Known rows, with every way that one mark hangs from another
[tagegel [gake [vazim [lapaz zugid]]] nulupo]: [ 0.08  0.16  0.31 -0.18 -0.09  0.05 -0.14 -0.21 -0.04  0.16  0.13 -0.04
  0.06 -0.41 -0.18 -0.13  0.47 -0.08 -0.17 -0.06  0.05  0.15 -0.09]
[setidi nulupo]: [ 0.13  0.18  0.18  0.07  0.10  0.20 -0.14 -0.03  0.10  0.34  0.38  0.00
 -0.21 -0.22 -0.07  0.14  0.01 -0.03  0.36 -0.38 -0.24  0.07  0.04]
[risuzug [vazim gake lapaz]]: [-0.05  0.17  0.04 -0.12  0.19  0.60 -0.21 -0.14 -0.07  0.21  0.11  0.16
  0.07 -0.17  0.01 -0.14  0.07  0.04  0.02 -0.17  0.04  0.08 -0.09]
[vazim [gake [tagegel [nulupo setidi]]] [lapaz zugid]]: [ 0.09  0.16 -0.01 -0.16 -0.15  0.27 -0.05 -0.09 -0.04 -0.05 -0.01 -0.03
  0.06 -0.29 -0.10 -0.22  0.32 -0.07 -0.27 -0.14  0.13  0.12 -0.12]
[fugug [setidi nulupo] supur]: [-0.04  0.17  0.02  0.06  0.18  0.85 -0.04  0.10  0.09  0.22  0.29  0.19
 -0.36 -0.27 -0.11  0.01  0.08  0.02  0.68 -0.36 -0.24  0.04  0.08]
[vazim lapaz]: [ 0.11  0.21  0.04  0.01  0.03  0.35 -0.14 -0.15  0.03  0.24  0.28 -0.01
  0.00 -0.42 -0.04  0.02  0.06  0.02  0.14 -0.42 -0.14 -0.10 -0.13]
[risuzug [vazim [gake [tagegel nulupo]] lapaz]]: [ 0.05  0.15  0.01 -0.20  0.11  0.17 -0.12 -0.24 -0.07  0.18  0.01  0.12
  0.11 -0.23 -0.06 -0.24  0.23  0.04 -0.18  0.00  0.10  0.07 -0.09]
[zugid [lapaz [vazim [gake [tagegel [nulupo setidi]]]]]]: [ 0.14  0.03 -0.17 -0.22  0.12 -0.60  0.10 -0.07 -0.04 -0.13  0.12  0.03
  0.19  0.03  0.00 -0.09  0.05 -0.03 -0.15 -0.08 -0.06  0.16 -0.25]
[nulupo [setidi fugug] zugid]: [ 0.09  0.07 -0.07  0.08  0.02  0.28  0.07  0.09  0.03  0.21  0.24  0.16
 -0.10 -0.18  0.09  0.13 -0.18 -0.07  0.44 -0.21 -0.23 -0.04 -0.03]
[setidi [fugug supur]]: [ 0.12  0.10  0.15  0.01  0.09  0.77  0.00  0.04  0.04  0.20  0.31  0.12
 -0.26 -0.48  0.00  0.10  0.02  0.04  0.44 -0.32 -0.37 -0.03 -0.04]
[gake [tagegel nulupo] [vazim [lapaz zugid]]]: [ 0.30  0.18  0.12 -0.15 -0.02 -0.19  0.02 -0.23 -0.04  0.10 -0.03 -0.06
  0.11 -0.59 -0.26 -0.14  0.53 -0.08 -0.36 -0.10  0.05 -0.10 -0.12]
[tagegel nulupo]: [ 0.22  0.14  0.12 -0.04 -0.17 -0.19 -0.01 -0.27  0.07  0.35  0.32 -0.09
 -0.07 -0.50 -0.04  0.20  0.06 -0.01  0.12 -0.21 -0.16  0.08 -0.16]
[setidi fugug [nulupo [zugid lapaz]]]: [ 0.09  0.11  0.01  0.14  0.21 -0.04  0.05  0.08  0.04  0.07  0.39  0.08
 -0.27 -0.08 -0.02  0.11 -0.06 -0.14  0.43 -0.17 -0.43 -0.02  0.08]
[vazim [lapaz zugid]]: [ 0.09  0.25  0.08  0.01 -0.07  0.47 -0.13 -0.09  0.01  0.09  0.21 -0.06
 -0.02 -0.48 -0.08  0.02  0.23 -0.05 -0.07 -0.43 -0.06 -0.05 -0.13]
[setidi [fugug supur] [nulupo [tagegel gake] zugid]]: [-0.09  0.09  0.12  0.12  0.21  0.62 -0.11  0.25  0.13  0.21  0.48  0.27
 -0.27  0.18  0.06 -0.03  0.06 -0.11  0.75 -0.03 -0.23  0.30  0.22]
[nulupo setidi [tagegel gake]]: [ 0.04  0.08  0.11 -0.04 -0.02  0.23 -0.15  0.11  0.13  0.24  0.43  0.12
  0.19  0.08  0.12 -0.03 -0.01  0.04  0.34 -0.26  0.03  0.44 -0.06]
[vazim [gake [tagegel nulupo]] [lapaz zugid]]: [ 0.14  0.17  0.05 -0.15 -0.12  0.22 -0.12 -0.17 -0.02 -0.02  0.06 -0.09
  0.01 -0.34 -0.11 -0.21  0.37 -0.07 -0.34 -0.14  0.12  0.16 -0.09]
[lapaz zugid]: [ 0.22  0.17  0.20  0.02 -0.10  0.32 -0.10 -0.03  0.05  0.16  0.29 -0.09
 -0.08 -0.43 -0.04  0.17  0.15 -0.04 -0.05 -0.39 -0.08  0.12 -0.10]
[lapaz [vazim gake] zugid]: [-0.01  0.10  0.07 -0.13  0.05  0.19 -0.18  0.07 -0.02  0.01  0.16  0.04
  0.01 -0.10  0.02 -0.01  0.13 -0.10 -0.12 -0.28  0.11  0.28 -0.13]
[fugug setidi supur]: [ 0.06  0.12 -0.01  0.02  0.11  0.86 -0.01  0.02  0.06  0.20  0.28  0.16
 -0.20 -0.40 -0.05  0.04  0.06  0.08  0.49 -0.36 -0.19  0.03 -0.05]
[setidi [fugug supur] nulupo]: [ 0.00  0.15  0.19  0.07  0.17  0.77 -0.02  0.12  0.07  0.23  0.33  0.16
 -0.43 -0.35 -0.08  0.08  0.04 -0.04  0.64 -0.31 -0.44 -0.03  0.11]
[zugid [lapaz [vazim gake]]]: [ 0.09  0.05 -0.07 -0.12  0.23 -0.26 -0.06 -0.03 -0.02 -0.05  0.28  0.02
  0.10  0.04  0.05  0.01 -0.03 -0.03 -0.03 -0.24 -0.13  0.20 -0.21]
[lapaz vazim]: [ 0.06  0.12  0.03 -0.07  0.13 -0.14 -0.11 -0.04  0.03  0.23  0.28  0.07
  0.05 -0.22  0.03  0.13 -0.03 -0.01  0.15 -0.36 -0.07  0.04 -0.18]

Rows
[ 0.18  0.03 -0.07 -0.20  0.14 -0.68  0.03 -0.12 -0.02 -0.09  0.19 -0.02
  0.15 -0.04 -0.01 -0.05  0.10 -0.03 -0.22 -0.07 -0.07  0.20 -0.21]	[zugid [lapaz [vazim [gake [tagegel nulupo]]]]]
[ 0.01  0.18  0.07 -0.06 -0.03  0.67 -0.23 -0.05 -0.02  0.03  0.17 -0.04
 -0.03 -0.30 -0.04 -0.13  0.22 -0.06 -0.11 -0.34  0.04  0.15 -0.08]	[vazim gake [lapaz zugid]]
[ 0.05  0.12  0.02 -0.08 -0.15  0.37  0.17 -0.07  0.04  0.21  0.18  0.11
 -0.18 -0.54 -0.04  0.13  0.02 -0.01  0.42 -0.16 -0.31 -0.03 -0.13]	[tagegel [nulupo [setidi [fugug supur]]]]
[ 0.23  0.03  0.23 -0.08  0.00 -0.31 -0.10 -0.20  0.01  0.38  0.26  0.04
  0.03 -0.09 -0.05  0.06  0.20 -0.10  0.09  0.13  0.00  0.21 -0.02]	[tagegel [gake vazim] [nulupo zugid]]
[ 0.04  0.10  0.05 -0.02  0.05  0.80  0.09  0.12  0.03  0.17  0.21  0.18
 -0.18 -0.39  0.01  0.10 -0.06  0.03  0.52 -0.32 -0.33 -0.05 -0.07]	[nulupo [setidi [fugug supur]]]
[ 0.17  0.12 -0.12  0.00 -0.18 -0.19  0.09 -0.16  0.06  0.33  0.24  0.03
 -0.02 -0.22  0.02  0.23 -0.07 -0.11  0.25 -0.06 -0.09  0.01 -0.15]	[tagegel [nulupo setidi zugid]]
[ 0.13  0.06  0.26 -0.19 -0.06 -0.11 -0.04 -0.14  0.00  0.31  0.16  0.05
  0.10 -0.25 -0.09 -0.02  0.19 -0.01  0.13 -0.03 -0.04  0.23 -0.10]	[tagegel [gake vazim] [nulupo setidi]]
[ 0.07  0.06  0.14 -0.09  0.10  0.12 -0.12  0.10  0.09  0.27  0.31  0.15
  0.26  0.05  0.04 -0.08  0.12  0.02  0.31 -0.19  0.06  0.40 -0.05]	[nulupo setidi [tagegel [gake vazim]]]
[ 0.13  0.03  0.03 -0.16  0.22 -0.11 -0.18  0.01  0.00  0.12  0.16  0.08
  0.09  0.02  0.04 -0.10  0.05  0.01 -0.05 -0.21  0.06  0.21 -0.11]	[lapaz [vazim [gake tagegel]]]
[-0.01  0.03 -0.21 -0.03  0.18 -0.43 -0.01  0.17  0.06 -0.04  0.40  0.20
  0.32  0.51  0.18 -0.02 -0.07 -0.10  0.24 -0.04  0.05  0.36 -0.14]	[nulupo setidi [tagegel gake] [zugid [lapaz vazim]]]
[ 0.02  0.03 -0.06 -0.12 -0.01 -0.61  0.06 -0.07 -0.02  0.03  0.25  0.09
  0.14  0.17  0.04  0.06  0.00 -0.13  0.08  0.08 -0.05  0.20 -0.19]	[tagegel gake [nulupo setidi [zugid [lapaz vazim]]]]
[ 0.07  0.03 -0.10  0.00  0.22 -0.51 -0.11  0.08  0.07  0.01  0.50  0.13
  0.26  0.44  0.16  0.01  0.01 -0.10  0.14 -0.04  0.03  0.40 -0.11]	[nulupo [tagegel gake] [zugid [lapaz vazim]]]
[-0.06  0.10 -0.07  0.12  0.21  0.02 -0.08  0.14  0.12  0.05  0.48  0.17
 -0.05  0.25  0.03 -0.09  0.05 -0.07  0.51 -0.17 -0.06  0.36  0.11]	[fugug [setidi [nulupo [tagegel gake] [zugid lapaz]]]]
[ 0.15  0.08  0.07  0.07  0.30 -0.29 -0.12  0.09  0.10  0.16  0.47  0.10
  0.06  0.36 -0.01 -0.03  0.15 -0.14  0.33 -0.01 -0.09  0.36  0.10]	[setidi [nulupo [tagegel [gake vazim]] [zugid lapaz]]]
[ 0.33  0.08 -0.08 -0.03 -0.10 -0.33  0.09 -0.13  0.06  0.26  0.17  0.02
  0.04 -0.18 -0.02  0.12  0.04 -0.05  0.04 -0.03 -0.04  0.00 -0.11]	[gake [tagegel [nulupo setidi zugid]]]
[ 0.31  0.17  0.13 -0.10  0.14  0.16 -0.08 -0.08 -0.04  0.08  0.02 -0.03
  0.11 -0.46 -0.21 -0.16  0.46 -0.03 -0.30 -0.26  0.02 -0.10 -0.06]	[gake tagegel [vazim [lapaz zugid]]]
[-0.01  0.27  0.08 -0.06  0.06  0.54 -0.12 -0.11 -0.06  0.13  0.10  0.09
  0.05 -0.42 -0.08 -0.04  0.23 -0.02 -0.13 -0.27  0.03 -0.06 -0.12]	[risuzug [vazim [lapaz zugid]]]
[ 0.34  0.14  0.10 -0.09  0.23  0.02 -0.09 -0.14 -0.02  0.21  0.08  0.02
  0.15 -0.39 -0.17 -0.16  0.32  0.03 -0.10 -0.26 -0.06 -0.16 -0.08]	[gake tagegel [vazim lapaz]]
[ 0.35  0.13 -0.04 -0.08  0.08 -0.38  0.02 -0.26 -0.02  0.25  0.04  0.03
  0.12 -0.33 -0.17 -0.08  0.35 -0.10 -0.12  0.03  0.00 -0.16 -0.08]	[gake [tagegel [nulupo zugid]] [vazim lapaz]]
[ 0.10  0.08  0.05 -0.20 -0.03 -0.22 -0.08 -0.03 -0.02 -0.03  0.06 -0.01
  0.05 -0.16 -0.05 -0.08  0.27 -0.11 -0.34 -0.10  0.19  0.27 -0.14]	[lapaz [vazim [gake [tagegel nulupo]]] zugid]
